Each row comes from the steps of one walk. Every step used is in the known rows, and no mark comes twice. Write the walk behind each row, first mark first.
Known rows:
T-C-E-P-L: [-0.05  0.10 -0.07  0.20  0.27  0.12 -0.02  0.08 -0.07 -0.18  0.21  0.25
 -0.34  0.03  0.42  0.08 -0.09 -0.36 -0.13 -0.10  0.04 -0.14 -0.17  0.03
 -0.22  0.46 -0.02]
C-E-P-L-V: [-0.34  0.26 -0.05  0.12  0.11  0.30 -0.07 -0.02  0.11 -0.20  0.15  0.23
 -0.11  0.12  0.28 -0.35  0.07  0.05 -0.09  0.02  0.00  0.04 -0.17  0.06
  0.12  0.22 -0.22]
W-P-T-C-E: [ 0.25  0.24 -0.18  0.04 -0.05  0.02  0.15  0.05 -0.11 -0.16 -0.09  0.02
 -0.06  0.19 -0.19 -0.16  0.23 -0.26  0.19  0.16 -0.03  0.12  0.04 -0.41
 -0.19  0.30  0.24]
G-V-L-P-E: [-0.08 -0.28  0.19  0.09 -0.03 -0.22 -0.13  0.08  0.23  0.10 -0.17  0.00
  0.38 -0.21 -0.16  0.21  0.37  0.46 -0.06  0.19  0.32 -0.03  0.22 -0.24
  0.29  0.16 -0.08]
T-C-E: [ 0.18  0.05 -0.12  0.24  0.06 -0.07  0.27  0.21 -0.14  0.11 -0.24 -0.07
 -0.05 -0.03  0.01  0.04 -0.04 -0.31 -0.07 -0.26  0.18 -0.17 -0.05 -0.26
  0.21  0.28  0.01]
C-E-P-T: [ 0.03  0.18 -0.25  0.06 -0.04  0.03 -0.14 -0.07  0.13 -0.15  0.09 -0.03
  0.16 -0.01  0.23 -0.31  0.08 -0.15 -0.02 -0.10 -0.04  0.08 -0.08 -0.19
 -0.09  0.45  0.01]
V-L: [ 0.10 -0.19  0.10  0.05 -0.09 -0.32  0.01  0.18 -0.02  0.06 -0.40 -0.02
  0.19 -0.02 -0.03  0.03 -0.16  0.10 -0.28  0.07  0.01 -0.22  0.14 -0.05
  0.27  0.01 -0.10]
G-V-W-P-E-C-T: [-0.01 -0.10  0.05 -0.39 -0.04  0.00 -0.16 -0.04  0.19 -0.25  0.16 -0.15
  0.16 -0.18  0.02  0.38  0.17  0.09  0.20  0.22  0.24  0.40  0.17 -0.13
 -0.24 -0.51 -0.02]
V-W: [-0.01 -0.05 -0.06 -0.02 -0.19 -0.23  0.11  0.01 -0.05  0.15 -0.21 -0.13
  0.12 -0.19 -0.12  0.13 -0.22  0.06 -0.09 -0.04 -0.02 -0.02  0.23  0.14
  0.16 -0.14  0.02]
W-P-L: [-0.15 -0.02 -0.10 -0.10  0.12 -0.01 -0.07 -0.03 -0.02 -0.08 -0.20  0.14
 -0.10  0.19 -0.29 -0.12  0.04  0.00 -0.02  0.42 -0.23  0.02  0.02 -0.10
  0.10  0.03 -0.01]
W-P-L-V: [-0.26  0.17  0.03 -0.09  0.02  0.24 -0.02 -0.04 -0.03 -0.07 -0.12  0.17
 -0.12  0.28 -0.34 -0.34  0.14  0.26  0.05  0.40 -0.20  0.11  0.05 -0.01
  0.15 -0.14 -0.05]
T-P-E: [ 0.10 -0.07  0.03 -0.23  0.27 -0.26  0.03 -0.27  0.02  0.16  0.06  0.14
  0.03 -0.08 -0.29  0.23  0.06 -0.13  0.06 -0.24  0.01  0.05 -0.07 -0.13
  0.07  0.10  0.19]
V-L-P-T-C: [ 0.34 -0.10  0.16  0.28 -0.25 -0.13  0.03  0.10 -0.14  0.13 -0.04  0.00
  0.07  0.09 -0.06 -0.03  0.04  0.08  0.08  0.16 -0.07 -0.16  0.14  0.11
 -0.30  0.35  0.27]
T-C-E-P-L-V: [-0.18  0.28  0.04  0.18  0.16  0.40  0.04  0.06 -0.07 -0.18  0.29  0.30
 -0.36  0.13  0.37 -0.17  0.00 -0.06 -0.05 -0.11  0.07 -0.05 -0.14  0.10
 -0.14  0.30 -0.09]
C-T-P: [ 0.11 -0.19 -0.21 -0.13  0.16 -0.08  0.20 -0.08 -0.08  0.09 -0.20 -0.05
  0.01 -0.05 -0.08  0.12 -0.01 -0.37  0.13 -0.07 -0.08 -0.11 -0.12  0.02
  0.12 -0.21  0.07]
T-C: [ 0.25 -0.03 -0.03  0.17  0.08 -0.04  0.13  0.16 -0.25  0.29 -0.19 -0.10
 -0.10 -0.04 -0.03  0.08 -0.13 -0.10 -0.12 -0.29 -0.03 -0.23  0.10  0.00
  0.10  0.12  0.04]
P-L-V-W: [-0.27  0.19  0.12 -0.09 -0.10  0.08  0.05  0.01 -0.05  0.01 -0.02  0.13
 -0.12  0.03 -0.11 -0.20 -0.14  0.33  0.02  0.24 -0.17  0.09  0.08  0.35
  0.00 -0.17 -0.01]
P-W: [-0.04 -0.04 -0.14 -0.01  0.19 -0.25  0.03  0.08  0.01  0.16 -0.11 -0.08
  0.03 -0.16 -0.19 -0.02 -0.11  0.12 -0.12 -0.05 -0.12  0.01 -0.20 -0.20
  0.33  0.04  0.04]
G-V-L-P-W: [-0.27 -0.33  0.04  0.18  0.01 -0.29 -0.08  0.22  0.14  0.08 -0.11  0.01
  0.29 -0.27 -0.05  0.24  0.33  0.40 -0.14  0.34  0.19 -0.03  0.14 -0.31
  0.31 -0.03 -0.09]
W-P-T-C: [ 0.32  0.12 -0.10 -0.05 -0.03  0.00  0.02 -0.03 -0.20  0.04 -0.03 -0.04
 -0.11  0.20 -0.26 -0.15  0.08 -0.09  0.15  0.10 -0.26  0.08  0.18 -0.17
 -0.25  0.21  0.27]
E-C-T: [ 0.23 -0.12 -0.10 -0.02  0.00  0.04 -0.07  0.14 -0.05  0.04 -0.15 -0.38
  0.09 -0.05  0.16 -0.11 -0.21 -0.18 -0.03 -0.26  0.02 -0.12 -0.21  0.10
  0.04 -0.27 -0.19]
Y-P-E-C-T: [ 0.18 -0.02 -0.27 -0.38  0.23 -0.13 -0.06 -0.06 -0.09 -0.01  0.09 -0.52
 -0.05 -0.05  0.08  0.06 -0.21 -0.14  0.19 -0.30  0.35 -0.09 -0.29  0.02
  0.03 -0.17 -0.06]
C-E-P-W: [-0.26  0.04 -0.24  0.12  0.20 -0.12 -0.03  0.01  0.18 -0.14  0.20  0.12
  0.02 -0.18  0.22  0.06 -0.02 -0.11 -0.16 -0.11  0.08  0.09 -0.24 -0.30
  0.23  0.22 -0.06]
V-L-P-E-C: [ 0.10 -0.19  0.36  0.05 -0.21 -0.22 -0.25 -0.03  0.17  0.01  0.13 -0.09
  0.27 -0.01 -0.02  0.26 -0.09  0.16 -0.03 -0.06  0.26 -0.03 -0.01  0.11
 -0.06  0.01 -0.12]
Y-P-L-V-G: [-0.24  0.17  0.00 -0.08 -0.03  0.18  0.18 -0.04 -0.13  0.04 -0.02 -0.06
 -0.27  0.17 -0.05 -0.17 -0.12  0.18 -0.12 -0.05  0.02 -0.16  0.11  0.19
  0.13 -0.22 -0.10]
G-V: [-0.04 -0.17 -0.16  0.01  0.11 -0.06 -0.09  0.20 -0.02  0.22 -0.37 -0.20
  0.26 -0.20 -0.07 -0.04  0.24  0.19 -0.23 -0.12  0.10 -0.13  0.29 -0.27
  0.41  0.03 -0.22]
P-E-C-T: [ 0.31 -0.03  0.05 -0.18  0.13  0.02 -0.12 -0.02  0.14 -0.03  0.05 -0.34
  0.08 -0.11 -0.01  0.00 -0.15 -0.08  0.07 -0.32  0.04  0.07 -0.38  0.03
  0.01 -0.08  0.00]
P-T-C: [ 0.42  0.10 -0.07  0.06  0.05 -0.02  0.00  0.07 -0.23  0.20 -0.06 -0.12
 -0.09  0.03 -0.12 -0.24 -0.03 -0.04  0.02 -0.22 -0.23 -0.08  0.01 -0.01
 -0.16  0.35  0.29]

Which walk is each row?
[-0.24  0.15  0.05  0.02  0.11  0.32 -0.21 -0.09  0.02 -0.03  0.23  0.21
 -0.15  0.11  0.17 -0.32 -0.05  0.23 -0.15 -0.02 -0.22 -0.01 -0.04  0.28
  0.01  0.05 -0.18]
E-P-L-V
[ 0.02 -0.15 -0.15 -0.18  0.33 -0.02  0.08 -0.07 -0.03 -0.07 -0.07  0.12
 -0.23  0.03  0.00  0.02 -0.03 -0.35  0.11  0.18 -0.25 -0.11 -0.31  0.09
 -0.11 -0.02  0.10]
C-T-P-L
[-0.13  0.03 -0.22  0.19  0.00 -0.01  0.00  0.01  0.10 -0.07 -0.04  0.00
  0.12 -0.07  0.24 -0.01 -0.02 -0.17 -0.18 -0.22  0.16 -0.06 -0.02 -0.17
  0.21  0.21 -0.20]
C-E-P
[-0.02  0.20  0.23 -0.35 -0.24  0.19  0.03 -0.19  0.15 -0.21  0.25 -0.06
  0.03  0.06 -0.17  0.06 -0.09  0.18  0.34  0.14  0.08  0.47 -0.02  0.18
 -0.23 -0.65  0.03]
L-V-W-P-E-C-T
[ 0.19 -0.11 -0.08 -0.26  0.29 -0.16  0.13 -0.24  0.11  0.07  0.00 -0.02
 -0.03 -0.08 -0.29  0.15  0.08 -0.25  0.22 -0.13 -0.04  0.06 -0.30 -0.07
  0.06 -0.05  0.23]
C-T-P-E
[-0.10  0.05 -0.02 -0.22  0.24  0.23  0.14 -0.09 -0.06 -0.05  0.01  0.18
 -0.25  0.13 -0.07 -0.24  0.07 -0.11  0.22  0.16 -0.23 -0.01 -0.28  0.21
 -0.04 -0.23  0.06]
C-T-P-L-V
[ 0.01  0.02  0.10 -0.32  0.20  0.29 -0.08 -0.10 -0.08 -0.14  0.24  0.10
 -0.25  0.17  0.18 -0.10 -0.07 -0.21  0.17  0.01 -0.15 -0.02 -0.34  0.36
 -0.31 -0.37 -0.12]
E-C-T-P-L-V
[-0.25  0.30  0.13  0.09 -0.03  0.27  0.12  0.00 -0.08 -0.25  0.41  0.39
 -0.40  0.05  0.47  0.06 -0.14 -0.04  0.03  0.05  0.06  0.09  0.05  0.33
 -0.39  0.12  0.02]
T-C-E-P-L-V-W
[ 0.08 -0.33  0.21  0.02 -0.04 -0.04 -0.24  0.13  0.27 -0.07  0.06 -0.24
  0.36 -0.20  0.18  0.26  0.25  0.19  0.07  0.10  0.41  0.04 -0.02 -0.04
 -0.04 -0.15 -0.16]
G-V-L-P-E-C-T
[ 0.22 -0.21 -0.08 -0.21  0.12 -0.03 -0.03 -0.08 -0.10  0.01  0.08 -0.15
 -0.02  0.00  0.22  0.23 -0.17 -0.46  0.11 -0.24  0.00 -0.10 -0.18  0.14
 -0.21 -0.35 -0.08]
E-C-T-P
[-0.22 -0.14 -0.14  0.29 -0.01 -0.14  0.05  0.00  0.08  0.28 -0.02 -0.10
  0.11 -0.16 -0.27  0.04  0.05  0.15  0.07  0.04 -0.02  0.04 -0.14 -0.17
  0.29  0.00  0.07]
L-P-W
[ 0.11  0.03  0.13 -0.25  0.03 -0.07 -0.24 -0.16  0.10 -0.06  0.10 -0.06
  0.08  0.09 -0.22  0.16 -0.04  0.01  0.04 -0.09  0.10  0.21  0.02 -0.16
 -0.06 -0.13 -0.05]
W-P-E-C
[-0.22  0.19  0.27  0.05 -0.18  0.33  0.08 -0.07  0.11 -0.12 -0.09  0.23
 -0.16  0.26 -0.30 -0.20  0.05  0.22 -0.14  0.27 -0.28  0.16  0.16  0.02
  0.08 -0.33 -0.01]
W-P-L-V-G
[ 0.00 -0.27  0.07 -0.04  0.05 -0.26 -0.12  0.30 -0.02  0.06 -0.42 -0.03
  0.29 -0.17  0.06  0.08  0.18  0.27 -0.34  0.12  0.19 -0.20  0.34 -0.22
  0.33  0.03 -0.27]
G-V-L
[ 0.14 -0.13  0.03  0.19 -0.33 -0.19 -0.08  0.03  0.05  0.05 -0.16 -0.06
  0.31  0.08 -0.14 -0.23  0.11  0.18  0.04  0.30 -0.09 -0.04  0.13  0.05
  0.00  0.24  0.13]
V-L-P-T
[-0.45  0.29  0.02  0.01 -0.12  0.22  0.02 -0.06  0.13 -0.27  0.24  0.29
 -0.14  0.00  0.31 -0.12 -0.07  0.09 -0.01  0.18  0.05  0.19  0.00  0.25
 -0.11  0.04 -0.12]
C-E-P-L-V-W
[ 0.35  0.21 -0.15  0.13  0.03 -0.02  0.16  0.16 -0.12  0.01 -0.12 -0.06
 -0.06  0.07  0.03 -0.24  0.09 -0.23  0.09 -0.12 -0.02 -0.04 -0.13 -0.26
 -0.07  0.49  0.24]
P-T-C-E
[ 0.06  0.04 -0.12  0.28  0.09  0.04  0.06  0.05 -0.08 -0.03  0.09  0.06
 -0.13 -0.07  0.35  0.15 -0.09 -0.32 -0.15 -0.37  0.20 -0.15  0.02 -0.08
 -0.03  0.31 -0.08]
T-C-E-P
[-0.17  0.14  0.08 -0.02 -0.30 -0.01  0.15  0.01 -0.09  0.19 -0.14 -0.02
  0.08 -0.05 -0.17 -0.11 -0.11  0.35  0.04 -0.04 -0.01  0.08  0.27  0.27
  0.21 -0.35 -0.08]
L-V-W
[ 0.03 -0.09  0.14  0.08 -0.10 -0.02 -0.20 -0.15  0.10  0.20  0.18 -0.23
  0.23 -0.05 -0.14  0.12 -0.02  0.10  0.08 -0.32  0.21  0.07 -0.11  0.04
 -0.01  0.00 -0.07]
L-P-E-C
[-0.22  0.08 -0.20  0.13  0.19  0.08 -0.13  0.00  0.13 -0.22  0.09  0.16
 -0.07  0.00  0.33 -0.08 -0.03 -0.19 -0.15  0.06 -0.01 -0.06 -0.19 -0.06
  0.03  0.37 -0.16]
C-E-P-L
[ 0.24  0.13 -0.04 -0.12 -0.22 -0.09  0.09 -0.09 -0.19 -0.05  0.09  0.03
 -0.12  0.10 -0.21  0.08 -0.04 -0.04  0.24  0.26 -0.20  0.23  0.35  0.03
 -0.50  0.02  0.40]
V-W-P-T-C
[ 0.19 -0.23  0.29  0.05 -0.15 -0.08 -0.11  0.02  0.23 -0.07  0.07 -0.18
  0.21 -0.05  0.07  0.17 -0.07  0.04  0.11  0.03  0.22 -0.01 -0.27  0.13
 -0.06 -0.12 -0.04]
V-L-P-E-C-T
[-0.09  0.31 -0.01 -0.19 -0.39  0.11  0.06 -0.16 -0.03 -0.08  0.01  0.05
  0.09  0.18 -0.38 -0.30  0.10  0.35  0.31  0.37 -0.26  0.39  0.37  0.07
 -0.14 -0.26  0.18]
L-V-W-P-T
[ 0.02  0.04  0.32 -0.18  0.00  0.36  0.01 -0.14  0.04 -0.16  0.28  0.14
 -0.28  0.16  0.26  0.08 -0.17 -0.26  0.03 -0.15 -0.21  0.03 -0.20  0.39
 -0.43 -0.53 -0.02]
E-C-T-P-L-V-G
[ 0.17  0.10 -0.18  0.37 -0.20  0.05  0.18  0.10 -0.11  0.13 -0.05 -0.17
  0.07  0.07 -0.07 -0.20  0.24 -0.18  0.24 -0.06  0.11 -0.03 -0.04 -0.19
 -0.13  0.44  0.23]
L-P-T-C-E
[-0.11  0.30  0.27  0.31 -0.05  0.47  0.15  0.00  0.04 -0.22  0.32  0.38
 -0.41  0.13  0.44  0.01 -0.09 -0.16 -0.21 -0.26 -0.02 -0.01 -0.05  0.16
 -0.27  0.13  0.00]
T-C-E-P-L-V-G
[-0.14 -0.38  0.06  0.22 -0.17 -0.15 -0.08  0.22  0.05  0.16 -0.36 -0.10
  0.40 -0.15 -0.02  0.15  0.33  0.31 -0.14  0.25  0.29 -0.19  0.43 -0.15
  0.32 -0.01 -0.24]
G-V-L-P
[ 0.11 -0.19 -0.09 -0.28  0.30 -0.13 -0.04 -0.10 -0.03 -0.07  0.29 -0.07
 -0.14 -0.14  0.16  0.32 -0.13 -0.39  0.12 -0.17 -0.09  0.05 -0.44 -0.01
 -0.21 -0.35  0.05]
E-C-T-P-W
[ 0.33  0.10 -0.07  0.02  0.05  0.09 -0.20 -0.08 -0.17  0.05  0.30 -0.04
 -0.11  0.03  0.22 -0.06 -0.10 -0.11 -0.03 -0.31 -0.24 -0.03  0.10  0.14
 -0.38  0.39  0.18]
E-P-T-C
[-0.23 -0.16 -0.12 -0.16 -0.14 -0.10 -0.01  0.05  0.01 -0.01 -0.23 -0.05
  0.22 -0.14 -0.20  0.30  0.23  0.20 -0.05  0.33  0.15  0.20  0.61 -0.18
  0.13 -0.35 -0.12]
G-V-W-P
[-0.04  0.15  0.25  0.20 -0.31  0.22  0.22  0.02  0.04  0.20 -0.24 -0.06
  0.07  0.04 -0.20 -0.18 -0.07  0.24 -0.23 -0.29 -0.13 -0.02  0.22  0.08
  0.33 -0.31 -0.09]
L-V-G
[ 0.30  0.11 -0.38 -0.18  0.13 -0.15  0.08  0.02 -0.44  0.16 -0.01 -0.31
 -0.18  0.12 -0.01 -0.12 -0.08 -0.15  0.18 -0.17  0.04 -0.27  0.12 -0.01
 -0.19  0.30  0.22]
Y-P-T-C
[-0.03 -0.27  0.09  0.29 -0.30 -0.23  0.04  0.12  0.04  0.16 -0.30 -0.03
  0.31  0.00 -0.13  0.08 -0.02  0.17 -0.08  0.18  0.13 -0.22  0.23  0.05
  0.30 -0.01 -0.12]
V-L-P
[-0.08 -0.16 -0.14 -0.17  0.31 -0.35  0.05 -0.16 -0.08  0.12  0.12  0.16
 -0.08 -0.14 -0.16  0.30 -0.01 -0.20  0.01 -0.07 -0.15  0.02 -0.17 -0.19
  0.08 -0.05  0.16]
T-P-W
[-0.16 -0.25  0.07  0.24 -0.08 -0.36  0.04  0.08  0.11  0.08 -0.07  0.07
  0.17 -0.13 -0.13  0.17  0.00  0.23 -0.06  0.30  0.05 -0.05 -0.05 -0.11
  0.24  0.00  0.04]
V-L-P-W
[-0.25  0.15  0.29  0.16 -0.12  0.40 -0.09 -0.13  0.16 -0.08  0.23  0.26
 -0.20  0.09  0.22 -0.09 -0.14  0.18 -0.31 -0.16 -0.28  0.04  0.09  0.35
 -0.10 -0.10 -0.14]
E-P-L-V-G
